Each row comes from the steps of one path. Every step used is in the known rows, and no mark comes twice. Write the path behind each row, first mark first.
Known rows:
L -> M -> Y -> E: [ 1.09 -0.76 -0.17 -0.52  2.28  1.63 -1.45  3.87  0.20 -0.95  0.47 -0.75
  0.88 -1.68 -0.38 -2.40  0.18  0.83 -1.48 -1.77 -0.28  0.48 -3.36  1.68
 -0.41 -0.85]
D -> T -> P -> C -> F: [-0.01 -0.30 -2.77 -1.15 -2.38  2.44  0.21  2.45 -0.67 -0.87  0.04  0.14
 -1.07  0.30  3.36 -1.24  0.58  0.55 -5.86 -1.01  0.05 -2.55  0.25  0.97
 -4.83  2.91]
A -> C -> P: [ 0.04  1.93 -1.02  0.12  0.28  2.08  0.23  2.04 -0.95 -2.96 -0.46  0.60
 -1.53  1.51  0.97  0.73 -1.31 -0.80 -2.29  0.43 -0.73  0.82 -0.97  0.61
  0.59  4.02]
E -> Y -> M: [-3.24 -1.03  0.67  0.24  1.11 -1.28 -2.11 -0.41 -0.85 -1.33  0.94 -0.94
  1.08 -1.46  0.13 -1.16  0.57 -0.34 -0.13  0.58  1.79 -2.11 -0.77 -2.44
 -0.90  1.45]
B -> P -> C: [ 0.58  0.73 -1.01 -0.11 -1.01 -0.41 -0.32  0.74 -0.51  0.21 -0.52 -0.10
 -0.91 -0.26  0.68 -0.46 -2.11 -1.68  1.41  0.17 -0.46  2.24 -0.08 -0.99
 -0.66  1.13]
M -> Y: [ 0.92 -0.65  0.02 -0.41  1.55  1.19 -0.40 -1.29 -0.09  0.00 -0.32 -0.61
  0.84 -0.17 -0.56 -1.61  0.10  0.19 -1.73 -0.58  1.62  1.82 -2.44  1.03
 -0.26 -0.88]
F -> C -> P: [ 1.79  2.09 -1.04 -0.07  0.94  2.10  0.62  1.98 -1.62  0.62 -0.09  0.56
 -1.83 -0.32  0.90  0.69 -1.91 -2.18 -3.15  1.79 -2.40  0.54 -2.30 -1.01
 -1.34  1.32]
D -> T -> R -> M -> L: [-0.83 -0.77 -0.84  0.31 -1.25  1.51 -0.06 -0.22 -2.54 -0.76  0.79  0.20
  1.04  0.91  2.88 -1.39  0.64  1.89 -0.31  0.53  0.38 -1.66 -0.12  2.46
 -1.63  0.38]
C -> P -> T -> D: [-1.60  1.63 -3.91  0.53 -0.78  2.75  0.60  1.87  0.90  0.43  1.35  1.37
 -0.81 -0.54  4.13 -0.13 -2.51 -0.13 -3.60 -0.86 -0.36 -1.05  0.81  1.02
 -0.07  0.80]
B -> P -> T: [-0.10  2.06 -3.01  0.07 -0.68 -0.38  0.44  0.20  0.80  0.96  0.28  0.34
  0.08 -0.83  0.23  0.19 -2.72 -0.74  3.44 -1.28 -0.19  1.87 -0.51 -1.02
  0.44  0.05]
M -> R -> T: [-1.20 -1.11  1.15 -0.56 -2.02  0.97 -0.66 -1.05  0.16  0.59 -3.60 -0.07
  0.80  1.28  0.04 -2.10  1.13 -1.47 -0.36  0.46  3.08 -0.79 -1.36  2.15
  3.64  0.39]
B -> P -> T -> D: [-0.12  1.96 -2.77 -0.08 -1.09  0.16 -0.03  0.85  1.37  0.89  0.85  0.52
 -0.39 -0.54  3.59 -0.03 -2.28 -0.07  0.98 -1.65 -0.04  1.93  0.17 -0.32
  0.81  0.92]
Y -> M -> L: [-0.70  0.18 -0.37 -0.17  3.24  0.94 -2.74  0.31 -3.43 -1.82  0.61 -0.50
  1.07 -2.53  1.10 -1.65 -0.53 -0.79 -0.19  1.43  3.42 -0.31 -1.89  0.65
 -0.82  0.74]
B -> P -> T -> R -> M: [-0.38  0.85 -1.96 -0.16 -2.00  0.12  1.23  0.32  0.95  0.65  0.85  0.64
 -0.23  0.05  0.43 -0.36 -1.15 -0.78  2.80 -0.73 -1.34  2.17  0.70 -0.14
  1.90  0.18]
L -> M -> R: [-0.23 -0.03  0.08 -0.63 -1.86  1.65 -1.96  1.45 -0.65 -1.53 -3.22  0.48
  0.07  0.79  0.44 -2.74  0.66 -1.12 -1.14 -1.47 -0.32 -0.86 -1.88  1.25
  0.44  2.09]
T -> P: [-0.20  0.15  0.01 -0.69  0.29  0.96 -0.16  1.53  0.10 -0.02 -0.12  0.13
 -0.67  0.16  0.55  0.18 -0.03  0.41 -6.25  0.71 -0.32 -0.07  0.27 -0.26
  0.15  0.30]
D -> T: [ 0.32  0.40 -1.54  0.53 -0.93  0.03 -0.34 -0.44 -0.05  0.18  0.19 -0.19
  0.84  0.28  2.42 -0.05  0.19  1.80  0.37 -0.33  0.62 -2.01 -0.12  0.89
 -3.05  0.68]
D -> T -> P: [ 0.18  0.39 -1.66 -0.06 -0.68  0.86 -0.55  0.95  0.06  0.16  0.03 -0.03
  0.28  0.33  2.82  0.09  0.12  2.22 -5.31  0.23  0.15 -2.15  0.09  0.62
 -2.92  1.01]
P -> C -> A: [ 2.64  0.07 -1.69  0.03 -1.85  1.40  0.05  0.30 -1.12 -0.13 -0.38  0.61
 -1.34  0.26  0.99 -0.45 -0.78 -1.10 -1.32  1.50 -0.68 -0.22  0.67  0.82
 -2.07  3.16]
P -> T -> R -> M -> L: [-1.94 -0.18 -3.20  0.25 -1.53  0.47  0.77  0.03 -1.59 -0.24  1.70  1.13
  0.23 -0.02  0.40 -1.56 -0.23 -1.08  1.12 -1.07  0.23 -0.74  0.01  1.95
  1.64  0.31]
R -> M -> Y -> E: [ 1.01 -2.36  0.59 -0.28  3.36  0.82  2.24  1.32  0.60 -0.39  0.36 -1.16
  1.28 -1.98 -0.44 -1.25  0.46  0.87 -1.72  0.63 -0.80  1.87 -2.02  2.31
 -0.13 -3.89]
F -> C -> P -> T: [ 1.10  2.89 -4.17  0.25  0.05  1.36  0.93  1.76 -1.01  1.30  0.88  1.26
 -1.78 -0.99  0.83  0.52 -2.49 -3.02 -1.74  0.30 -2.15 -0.37 -2.27 -0.75
 -1.15  1.90]
R -> T: [-0.76 -1.47  0.90 -0.69 -0.35 -0.43 -0.27 -1.50  0.63  0.44  0.55 -0.11
  0.60  0.94  0.08 -0.31  0.73 -0.32  0.26  0.79  0.95 -1.57  0.20  1.85
  2.75 -0.46]
P -> C -> F: [-0.16 -0.86 -1.50 -1.17 -2.21  1.90  0.83  1.82 -0.94 -1.28  0.07  0.24
 -1.65 -0.19  0.63 -1.63  0.46 -2.11 -0.79 -1.54 -0.32 -0.63  0.09  0.47
 -2.30  2.44]
L -> M -> R -> T: [-0.84 -1.18  0.87 -1.10 -2.15  1.40 -2.21  0.21 -0.10 -1.18 -2.80  0.36
  0.58  1.42  0.52 -3.02  1.28 -1.44 -0.95 -0.78  0.44 -2.13 -1.63  2.80
  2.76  1.74]
B -> P: [ 0.64  1.21  0.59 -0.36  0.44  0.48  0.20  0.32  0.01  0.36 -0.71 -0.40
  0.00 -0.19  0.32  0.44 -2.01  0.03  1.99  0.49 -0.38  2.90 -0.65 -1.45
  0.27 -0.55]

Which path is each row?
[-1.40 -1.46 -0.25 -1.07 -2.89  0.94 -1.23  0.46 -0.12  0.54 -3.56  0.24
 -0.43  1.39  0.78 -2.82  1.05 -2.62 -5.91  1.00  2.64 -1.38 -0.79  2.24
  2.99  1.83]  M -> R -> T -> P -> C
[ 2.13  0.23 -1.52 -0.63 -1.28  2.14 -0.05  1.92 -0.88 -0.12 -0.50  0.66
 -1.84  0.41  1.44 -0.23 -0.72 -0.66 -7.42  2.02 -0.98 -0.35  0.75  0.45
 -1.70  3.12]  T -> P -> C -> A
[-1.01 -1.33  0.97 -1.33 -0.07  0.32 -0.49 -0.12  0.82  0.47  0.34  0.04
 -0.05  1.04  0.54 -0.14  0.71  0.06 -5.47  1.42  0.59 -1.69  0.38  1.63
  2.95 -0.17]  R -> T -> P
[-1.04 -1.49  0.09 -0.17  2.15  0.92  1.32 -1.39 -3.12 -1.88  0.47  0.16
  0.76 -0.14  0.67 -0.59 -0.97 -0.14 -0.68  1.07 -1.26 -0.04 -0.87  2.23
 -0.36 -2.03]  R -> M -> L
[-4.58 -2.55  0.46 -1.69 -1.92  1.79 -1.96  1.42 -1.28 -1.81 -2.11 -0.75
  0.13 -0.33  0.96 -3.98  1.85 -2.79 -5.67  0.35  3.64 -3.31 -1.78 -0.55
  0.43  3.68]  E -> Y -> M -> R -> T -> P -> C -> F
[-0.91  1.54 -3.23  0.16 -1.89  1.78  1.48  1.92 -0.13 -2.72  0.89  1.60
 -1.67  1.80  1.24 -0.06 -0.50 -1.70 -1.51 -0.56 -1.73  0.09  0.20  1.89
  1.98  4.62]  A -> C -> P -> T -> R -> M
[ 0.91  1.57 -3.15 -0.04 -1.23  1.71  1.76  1.77 -0.80  0.77  1.33  1.49
 -1.95 -0.25  1.02 -0.07 -1.03 -3.06 -2.40  0.90 -3.41 -0.17 -1.14  0.12
  0.04  1.77]  F -> C -> P -> T -> R -> M
[-1.09 -1.82 -0.44 -1.23 -1.27 -0.49 -0.92  0.08  0.36  0.40  0.51  0.22
 -0.84  0.90  0.87 -1.15  0.75 -1.54 -5.86  1.20  0.51 -2.24  0.91  2.13
  2.15  1.27]  R -> T -> P -> C
[-0.21 -0.45 -1.60 -0.52 -1.00  0.03 -0.55  1.96 -0.29 -0.12  0.06  0.36
 -1.54  0.03  0.78 -0.86 -0.11 -1.44 -6.83  0.48 -0.42 -0.76  0.78  0.20
 -0.75  1.90]  T -> P -> C
[ 1.03 -0.57  0.14  0.06  2.94  1.21  0.27  3.14  0.43  0.87  0.05 -1.28
  1.26 -2.26 -0.88 -1.44 -0.06  1.16 -0.98 -0.31  2.06  2.06 -3.26  0.98
  0.13 -2.65]  M -> Y -> E
[ 0.84  2.88 -3.62  0.18 -1.72  1.93  0.30  2.74 -0.95  1.63  1.00  1.58
 -2.11 -0.31  0.80 -0.13 -1.42 -2.92 -1.86  0.24 -1.50  0.00 -1.79 -0.85
  0.26  2.89]  F -> C -> P -> T -> R
[-0.09  0.21  0.31 -0.29  0.29  0.92 -2.41  0.55 -0.58 -1.03 -3.10 -0.55
  0.86 -1.84  0.74 -2.65  1.32 -1.79 -0.86  1.02  3.94  0.09 -1.56  0.28
  0.43  1.85]  Y -> M -> R
[-0.33 -1.51  1.25 -0.25 -1.61  0.59  1.01  0.23  0.11 -0.48  0.62  0.35
 -0.33  0.95  0.20 -0.73  1.93 -0.09 -0.80  0.66 -1.46  0.32  1.30  1.07
  1.72  0.06]  T -> R -> M
[-4.43 -2.20  0.30 -0.65 -1.36 -0.55 -3.11  0.19 -0.96 -0.84 -1.89 -0.68
  0.63 -0.37  0.88 -3.52  1.48 -2.66 -5.52  1.46  3.88 -3.40 -1.30 -0.52
  1.42  3.27]  E -> Y -> M -> R -> T -> P -> C
[-0.16  1.07 -3.21  0.28  0.38  2.62  1.60  4.60  0.30 -2.01  0.88  0.60
 -0.73 -0.07  0.50 -1.06 -0.55 -0.77 -2.18 -0.78 -0.20  1.77 -2.35  2.49
  2.10  2.54]  A -> C -> P -> T -> R -> M -> Y -> E
[ 1.02 -0.77 -0.18 -1.00  0.99  1.52 -1.96 -0.03 -0.31 -1.66  0.08 -0.14
  0.65  0.16  0.06 -2.50  0.30  0.10 -2.13 -1.95 -0.68  0.22 -2.66  1.82
 -0.73  0.74]  L -> M -> Y
[-0.03  0.35 -0.83  0.50 -3.07  0.72 -1.11  0.93 -0.04  0.74  0.40  0.14
  0.45  1.06  2.28 -0.91  1.46  1.85  0.26 -0.46  1.34 -1.63  0.55  0.73
 -1.27  2.00]  D -> T -> R
[ 0.68  1.04 -0.32 -1.28 -0.91  2.21  1.06  2.37 -0.99 -3.99 -0.50  0.31
 -1.84  1.66  0.57 -0.07  1.35 -1.04 -0.11 -1.84 -0.29  0.92 -1.58  0.59
 -0.01  5.23]  A -> C -> F
[-0.04 -1.02 -0.34  0.23 -2.38  0.46  0.48 -0.20  0.10 -0.18  0.84  0.13
  0.56  1.15  2.54 -0.79  1.80  1.78 -0.36  0.32 -0.86 -1.77  1.27  1.81
 -1.48  0.73]  D -> T -> R -> M
[-1.59  1.65 -4.25  0.60 -0.38  2.36  0.98  1.24  0.39  0.51  0.77  1.02
 -0.32 -0.74  0.75  0.12 -2.92 -0.82 -1.10 -0.58 -0.40 -1.05  0.20  0.38
 -0.59 -0.10]  C -> P -> T
[-0.65  2.60 -4.01  0.45 -1.14  1.86  0.12  2.45  0.23 -2.53  0.97  1.36
 -1.78  1.34  4.00  0.41 -1.49 -0.93 -3.10 -1.39 -0.42 -0.04 -0.27  1.53
  1.08  5.31]  A -> C -> P -> T -> D
[ 1.13 -1.04 -0.38 -1.58 -3.26  3.24 -2.15  1.55 -0.83 -1.23 -3.23  0.87
 -0.82  1.75  1.69 -3.17  0.66 -1.79 -6.52  0.85 -0.44 -2.34 -1.03  3.17
  1.28  4.27]  L -> M -> R -> T -> P -> C -> A
[-4.21 -1.97  1.56 -0.25 -0.60 -0.46 -2.62 -1.13 -0.63 -0.85 -1.88 -1.02
  1.89 -0.41  0.21 -2.88  1.51 -1.57 -0.48  1.04  4.17 -2.85 -1.85 -0.77
  2.07  1.65]  E -> Y -> M -> R -> T
[-2.18 -1.71  0.44 -0.74 -1.67  1.34 -2.62  0.26 -1.37 -0.88 -2.37 -0.32
  0.43 -0.11  1.34 -3.01  0.91 -1.92 -6.05  2.75  3.34 -3.03 -1.31 -0.22
  0.54  4.28]  E -> Y -> M -> R -> T -> P -> C -> A
[-4.29 -1.96  1.83 -0.33 -0.89 -0.11 -3.05 -0.65 -0.16 -0.79 -1.40 -0.77
  1.46 -0.12  3.23 -2.99  1.94 -0.97 -2.73  0.80  4.27 -2.87 -1.30 -0.13
  2.40  2.42]  E -> Y -> M -> R -> T -> D
